Each row was made from one path, in order. Every step used is in the known rows, and no mark comes twice. Write each row's path.
Known rows:
zosud, vava, vosi, nonu, kiles, debas: [ 19   7  27  17   8 -19 -11  11  10   1   7   6  25 -38   9  24 -18  47
  13   9  -3  12   7   0   3  -5   9 -15  -3 -15  -4 -14 -12  18  -3  12
   6 -23  -8  25 -29  25  -2   7  -2 -34  -3 -21]
vosi, nonu: [ -7   1  -8   4  13  -6  -1  -9   8  -8  -3  -4   1  12  -7  13  14   3
 -11  -6   0  -8 -28  15   1 -11  29  -7  11  -5 -15   3  17   2   5   3
  -1  -4  14 -15   6  10   3  -8  18 -21  -2  13]
ginun, kiles, vava, vosi, nonu, boku: [ 21  11  26 -19  17  28  -8 -11  14   0  -5 -19  -4  33   8 -24  -7 -11
  16 -11  -6  -8   2 -13   5 -14 -18   1   9   5   6  -2   2  29  -4   8
  18 -13 -22  -9 -14  -1 -13   6 -10 -12 -12 -18]
dubiz, barig: [-21  -6  -8 -16 -23  12   9 -14  -9   6 -15 -17 -17   5  -7 -10   8  45
  -4   0  11 -13  -5  26  22  -2  11   7 -23   4  -9  -2  33 -30 -12 -13
 -15  25  32   6  35  -8  -2  12   3  22  10  -2]
kiles, vava: [ -4  20 -10   0 -28   5  24  -1 -13   4 -12   0   0   4  -1 -35  15  13
   7   4 -17  -3   8   6  24  -9  18   0  11   6  13  -8  -1 -31   6  -7
  15   8  12   6  27  -6 -14  15   3  26  15 -18]
kiles, debas: [ -1   3  -5  -6 -27   1  13   8  -8  -3  -4  -4  18  15  -2 -11  -3   2
  -9  -1   5  -5  -7  11  18  -9  17   0  18 -22  -3  -8 -12 -25 -12 -18
   3  12  18  15  18  14  -7  -6  -3   1  23 -12]
zosud, nonu, kiles, debas: [ -3   7  -1  23  -2 -15   6  10 -11 -17  -6   8  28  -5 -12  13 -20  35
  -1  26   4  12 -23   5  -1   0  18  -1   7 -48 -13  -6  -6  -6   5   2
   4  22   3  28  -4  28  -7   5  -5 -14  17 -12]
debas, zosud, nonu: [-15   5 -20  11   7 -15   8   3  -4  -7  -8   9   1   0 -12   9   1 -15
   1   6   9   9 -32   4 -29  17  -7  -4   2 -20  -9  12   2 -12  11  -9
 -17  10  14 -11  -9   8   2   4   1  11  -7  21]
debas, vosi, vava: [ -6 -15  15 -11 -13  -4 -10   7   7  10   8   4 -11 -12  -1 -14  13 -31
  -8 -18 -14  -5  16  -5  10  -5  12 -10  26  22  13  -2  -4  -4  16  -5
  -1  -9  12   2  -6 -11   4 -21   9 -10 -14   4]
nonu, vosi: [  2 -26 -17 -30   9   0   9  -3  10   7   4 -19 -20  -1  10 -10  10  -6
 -32 -11 -10 -14  -1  12   6  -2   5  -3  20  -8 -13  14  19   0 -30  -6
 -12  20  10   3  24  -7  12 -18   9  -8  -2  16]
debas, zosud, vava: [-23   7  -1  14   4 -10  30   5  -9   5   6   6  -5 -12  12   0   9 -27
  15   2 -11  13  -6   0   1  21 -10  -5  -3  17   5  -8 -16 -23   9 -11
  -8  -6  22  -2   9  -7  10   3  -4  27   1  10]
vosi, vava, zosud: [-12   9  23   3 -13   1 -14  -3  -2  -3  19  14 -11 -11   8   1  17 -42
   8 -15  -4   3   6   3  16  -8  -9  -5  -4  16  17  -8  -6 -11  20   0
  15 -26   1  -6  11   1   2  18   7  -2  -8  13]
ginun, kiles, vava, vosi, nonu: [ 22  13  20 -10   2  19 -16 -19  16  -4 -16   1   5  12   2 -25  -1   0
  19 -11 -14   0   0 -15  -4 -12   9 -10  -8 -14  10   4 -13  18   9   8
   6  -6 -25   3 -22  14  -8  20   5  -5  -9 -20]
nonu, kiles: [-15  -6   8   7  -9   4  17  -2  -9  -2  -4 -20  -2  18   5  -2   5  26
 -14   9 -11   2  -6   7  23  -5   4   3  15 -17 -16  -2   9 -20 -23   6
  15  14   0  10  19  -7  -2   2   8 -16   5  10]
ginun, kiles, debas, vosi, nonu, boku, barig: [ 10 -20  -3 -10  21  10  -7   1  16  -3 -15 -22  -3  55  -8  -6 -28 -31
  22   2  20 -13  11 -15  -6 -16   0   2   5 -28   0   7 -12  33   2  -2
 -19  12 -10  -4 -15  22   0 -37 -18 -14  17  -3]
kiles, vava, vosi, nonu: [ 20  13  -3  -4  -8  -2 -17  -3  12   5 -10  -2   8 -19  -6 -15   9  31
   3   1  -3  -6   5   4  -3 -11  17 -16  -4   9   3   7  12   8   9   4
   7 -19  -6  -4 -19  -3  -4  10   5  -6 -14 -20]
ginun, kiles, vava, zosud: [  7  15  14  -7 -25  39   8 -15  -9  -9 -14  15 -13  34   9 -39  11 -29
  28  -1 -14  11   2 -21  10  -4 -14   1 -11 -10  30  -7 -26  -8   5  -7
  20  -4 -34   5  10  14  -7  41 -12  33  17  -6]
vava, vosi, nonu, boku, barig, nosusa: [  7  -6 -31 -12  14  -5 -12 -19  21   3  13 -22   7  -2  10  21  -9   1
 -18  -7  37 -34   0  14  -8 -13 -24  36 -40  24 -17   9  38  13   0   0
   6  -2  14 -34 -15 -44   2 -21  13 -24 -16   5]
zosud, vava: [-13   4   3   1  14 -10  26   5  -9  -8   9   4  -5 -23   9 -21   8 -10
  -2  -8  -4   0  -4  10  21   8  10  -1 -14  23  -3 -18   0 -25  15  -8
   3  -8  34  12  31 -13   4   8   9  17  11 -13]
debas, zosud, vava, vosi, nonu, kiles: [  0   1  29  24  19 -18  -6   4  15  13   9  -3   4 -28   8  34  -8  14
  11   9 -14  20  -3  -6 -18  12 -16 -13 -10  -3  -8   1  -2  20  -8  17
   0 -26 -18  -8 -44   5  14   5  -2 -24 -22  13]
boku, barig, nosusa: [-23   3 -43  -7 -18  -4  21 -25  -1 -10   6  -8   9  -3   2   1   2   3
 -10   3  24 -28  -3  12   6  -9  -2  34 -55   6  -2   2  22 -32   6 -14
   1  27  25 -12  22 -34   1   1  17   7  16  -3]
zosud, debas, vosi: [ -2 -14 -19 -18  10  -6   9  11  -8  -3  -4   4   3  -5  -2   2   6  -7
 -26 -13   1  -5  14   0  -9  16  16  -5  11  18  -9  10  -4  -5 -16  -9
 -23   1  13   6   8 -10  14 -33   8  21   8 -16]
vava, zosud: [ -8  -1  -2  -9 -15  13  -5  -2  -4   3   7   5 -13  14   6   0  18 -14
 -20 -10   1   2  -7   1   7   4  -7   0  -3   5   1   1   6 -18  -2  -8
   9  -8 -10 -10  19  -4   6  16   6  10   4  26]
debas, vosi, nonu, boku: [  7 -22  -8  -5  31   0 -12   5  13  14   7 -13 -24  37  -4   9   0 -14
 -27 -14   0 -15  -6   8  -1  -3   5  -4  51  17 -16   8  19  29  -9   7
  -9   1   4 -24 -10 -18   4 -43   0 -26 -17  22]
ginun, kiles, vava, zosud, kubet: [ 15   9  13  -5 -25  41   7 -20 -28 -16   1  13  -5  36  10 -49   5 -38
  17  -7  -9  29  10 -33  -3   0   4   9  -2   1  36 -29 -43 -10  16 -11
  20   8 -29  11  43  15   5  37 -17  35  24  -2]
dubiz, barig, boku: [-29 -17  -7  -9 -10  10  -6  -1  -3  15   1 -30  -7   5  -5 -19   4  29
  -8   2   5 -12  -9  20  18  -6  -3  12 -28  23 -19 -10  53 -17 -19 -22
 -25  55  40 -20  45 -11 -11  13 -10  33  -6  15]
debas, vosi: [  3 -20 -12 -21  -3   7  -3   7   2  14  -3  -9 -14  12  -6 -19   8   1
 -31 -16  -7 -12   0   0   5   6  21  -7  18   8  -4   6   6 -10 -17 -10
 -10  11   6  -3   6 -20   3 -22   9   2   0  13]
kiles, vava, zosud, debas, vosi, nonu, boku: [ 20   6  -8  -3  19   5 -11  15  -9  18   5  24 -14   9  -6  15   3 -20
   9   7  -2   3  25 -10 -21  12 -22  -1  33  42   8  12  -4  36  11  14
  -8 -26 -22 -22  -9  -3   2 -18 -20  27  -1  -5]
nonu, boku, barig, nosusa: [-21  -2 -36 -12  -6   8  24 -20  -5   0  14 -26  -5  21  13   2  -2 -20
 -12   2  29 -29   6  15  13  -9 -28  46 -31  22  -9  -3  28 -18  -6 -13
  17  24  31 -24  26 -49  -3 -17   8  10  12  11]

Write each row's path:
[ 11  -7  17  17 -13 -11 -26   5  16  15  -6 -14  17   5   2  44 -21  32
   5  18  -3  12  -7 -10 -23  -6  -4  -6  17 -48  -5  14 -14  22 -36   9
  -3  -3 -35   1 -49  31   4  -4 -10 -45 -16  13] -> vava, vosi, nonu, kiles, debas, zosud
[ 16  -5   0  24 -12  20 -25   4  16  18  -7  17 -16  15 -18   4   4  21
  10  14 -25  18   3 -19 -14   1  -2 -13  30  -3  18   5  -7  27  12  26
  14 -11 -57 -12 -27   2   3   8 -10  -6  -6  15] -> debas, vosi, nonu, kiles, vava, zosud
[ -5  -1   8 -10   5 -18   4  13  -8  -5   7  12   0 -34   3   2   9 -37
  -1 -19   2  -2  30  -2   6   5  13  -6   9  31   7   2  -9  -1  11  -1
 -16 -20  19   9   6   0   7 -29   9   5  -4 -23] -> zosud, debas, vosi, vava
[  9  -5  42 -17 -12  12 -11   5   1  -7  -3   8   4  13   6 -24 -15 -52
  21 -18 -15   0  14 -26   7 -14   8  -7   9 -26  27  -8 -48  13  11  -7
  -4   2 -10  26 -22  29  -6  -8 -11 -13  10 -15] -> ginun, kiles, debas, vosi, vava
[-14  21  -6  30 -16  -8  21   5 -15  -1 -16  11   7  -5 -16   7  -8  18
  34  41 -13  24 -10  -7 -17   9 -13  -4  17 -30  10   8 -11  -9  17   9
   9  14  -7   6 -10  10 -10  18 -16  19   3   2] -> debas, zosud, nonu, kiles, vava
[-15  22  14   5   2  -9  -2   0 -14 -17  20  29  10 -32  15  23  18 -52
   9 -11  12  13  20   0   5   3 -16  -6 -17  28  12  -9 -11  -8  18   1
   5 -41   7   1  20  10   5  12   5  20   0  -9] -> vosi, vava, zosud, debas
[ 12  -2  -4 -14  13  -7 -26  -4  13  -1   5 -13   5  -8  -3   6   8  16
 -19 -20  -3 -14 -10  16  -7  -8  13 -10  -9   4 -21  12  21  12 -10   3
  -7 -14   0 -11 -10  -3   4  -3  21 -26 -27   8] -> vava, vosi, nonu
[  4  23  11  34   2   3   0  -2  -9  -9  -3  30  14   0  -6  36   7  28
  23  25   1  21   9  -9 -10   2  -1  -5   0   2   7  -1  -4  17  10  29
  11 -32 -30  -5   3  21  -6  25  -8   8  13 -15] -> vosi, nonu, kiles, vava, zosud, debas
[  9  18   1  14 -19  -6  -3   7  -2   7 -13  -1  13 -28  -8   0 -14  30
  15  26 -14  18   0 -13 -22  16 -19  -4  -5 -21   9  16  -6   1  -4   5
  10   0 -23   6 -33  -1  -1  18 -13   5 -15  -3] -> debas, zosud, nonu, kiles, vava, vosi
[-16  -5 -18 -17   1   4  25  -5   1   3  -1 -42 -12  24   0 -11   2 -10
  -6   1  26 -21  22  20  23 -12 -12  18 -12  21 -14   0  32 -27 -11 -15
   5   7  32 -16  44 -22  -3 -18   1   8  10   7] -> nonu, boku, barig
[  7 -13 -12   4  39 -19  -3  10  -1  -5  -4  11   2  -4 -16  23   8  -3
 -14  -9   7  -7  -2   2 -27  10  23 -14  12  11 -14  15   4  18   4  10
 -29 -11   6  -4 -10   6  15 -37  12  -4  -2  -7] -> zosud, debas, vosi, nonu
[ -7  20  -8  24  -4  -2  15   7 -17 -14 -15   8  11  -9 -15 -10  -5  36
  15  34 -11  11  -6   2   3   2  13  -3  -2 -19   0  -5  11 -15  28  13
  17   8  -3  16   5   5 -17  23  -2  15   8 -18] -> zosud, nonu, kiles, vava
[ 11 -18 -10 -21 -24  -3  -4  14  -4   7  -8  -3   4  13  -5 -17  -7   8
 -18  -9  -7  -4   7  -7   5   1  17  -4  28 -14   9   1 -14  -5 -11 -18
  -9  19   2  17  -8   5  -3 -22  -7  -2   8  -4] -> kiles, debas, vosi
[ -3  -8  -6  -8  17  -6 -22   9  15   0  21   1 -20 -26 -15   1 -11 -65
  12  -5  25  -6  30   2 -12   6 -37  -1 -16  37   9   5  17  10  47   4
  -2 -16   3 -17 -10 -13  -3 -22  -8  10  -8  15] -> debas, vosi, vava, zosud, nonu, boku, barig
[ 10  10  10  -4  30 -15  -8  -1  17   1  13   7   3 -44   9   4   6  11
  -6 -15  -1  -4  -4  16  -6   6  12 -17 -24  24 -11  -4   7  12  19   4
  -2 -30  15   0 -12  -5   8  -1  15 -14 -20 -11] -> zosud, vava, vosi, nonu
[  9  -8 -10  -6 -13  14  -1  -7 -19  -4  17   5  -7  22   9 -16  14 -31
 -23 -17   6  18  -4  -3  -8   9   6  10   8  19   7 -20  -8 -21   1 -16
   6   4  -5  -6  47   1  18   9   0  14   4  29] -> vava, zosud, kubet
[-11  13  27  11  -5   2  27   2 -18  -7  -2  15   7  21  17  -4 -18 -40
  45   4  -5  21  -7 -23  -2  12 -15   1   4 -30  16 -14 -57 -10   7 -18
  -7   9   1  16  -8  30  -2  18 -24  24  27 -10] -> ginun, kiles, debas, zosud, vava
[  1   0   9  33   0 -12 -11   5   8  -7  -9   0  21  19  -4  31 -10  42
   9  17   2   6 -20   2   4 -16  31  -4  29 -43 -13  -8  -5  12 -17  13
   8   2 -12  13 -10  40 -10   0  -2 -40  12  -2] -> vosi, nonu, kiles, debas
[ 21 -15  -3  12 -10  -5 -28  26  -1   4  -1  23   5   0 -18  19 -24  22
  -7  17  -7  19  -9 -15 -20  17  -8  -5  11 -36   2  11 -20  15   5   8
  -4  20 -38  21 -32  18  -5   2 -20  -8   6   9] -> vava, zosud, nonu, kiles, debas, vosi
[  1   6 -16  -2  32 -14   2 -13  21  -1  30  -7   3 -38  17  13 -18   4
   1  -2  36 -26   9  14  -2  -5 -27  31 -66  51 -10  -4  27  16  19   3
   8 -13  29 -25 -15 -44   1 -11   8  -8 -10  -6] -> zosud, vava, vosi, nonu, boku, barig, nosusa
[  1  17  13  -8 -13  28  25 -11 -13 -17 -24   2  -3  33   5 -43   4 -13
  25  -3 -15   0  -4 -17  19 -10   3   5  -2 -13  16  -9 -22 -16  10  -7
  18  10  -4  17  18   5 -16  23  -1  22  18 -18] -> ginun, kiles, vava
[  5  -7  19   7  16  -5 -23  -1  17   3   2 -20   7  -6   1  18   1  44
 -22  -2  -3  -1 -10   6  -4 -14  10  -7 -10 -14 -22  12  21  21 -25  21
   6 -13 -21  -3 -15   3   6  -4  15 -45 -23   9] -> vava, vosi, nonu, kiles
[-25  -7 -22 -19 -31   9   6 -28 -17   5  -4   0 -10   0   3   0   1  49
  -7   1  21 -25 -23  16  15   0  -3  36 -42   3  -3  -1  25 -22 -10 -11
  -4  42  29  -4  17 -38  -3  23   5  17   6  -3] -> dubiz, barig, nosusa
[ -2   3 -11 -12  31 -23 -14   0  18 -13  17  14 -14 -63  -6   8   6 -41
  -9  -2  -1  -3  -1  17 -11  -7   8  -9   7  -4  -5   9  10  14  26   4
 -13  -7  23   6  -1   9  -2  -6  13 -15 -15  -2] -> zosud, nonu, vosi, vava
[ 10 -21   0  22  31  -4 -22   9   6   2   2  17  -6   1  -9  41  -2  12
 -11   8   6  16   2 -10 -28  17  -7 -13  11  -1  -9  15   0  37 -10  29
 -12 -16 -40  -5 -19  16  17 -13   0 -13  -7  14] -> vava, zosud, debas, vosi, nonu, kiles
[  9 -21  11  -1 -24   3  -1  18  -5  16  -6 -14   4  26  -3   0 -17  37
 -14  10 -11   7   5 -13  13   0  15  -4  39 -29   3   2 -19  -1 -34  -2
  -1  20 -17  26  -8   7   1 -17  -8 -20  11  -4] -> nonu, kiles, debas, vosi
[ -3   3   7 -13   1  -8   9   8  -6  19  12  -4  -3 -32  19  -7   1 -12
   0  -8 -13   8  16  -4  -6  20 -22  -9 -18  23   4   2 -12 -15 -14 -13
  -1 -13   6   1 -15 -18  14   6  -4  16 -18   1] -> debas, zosud, vava, vosi
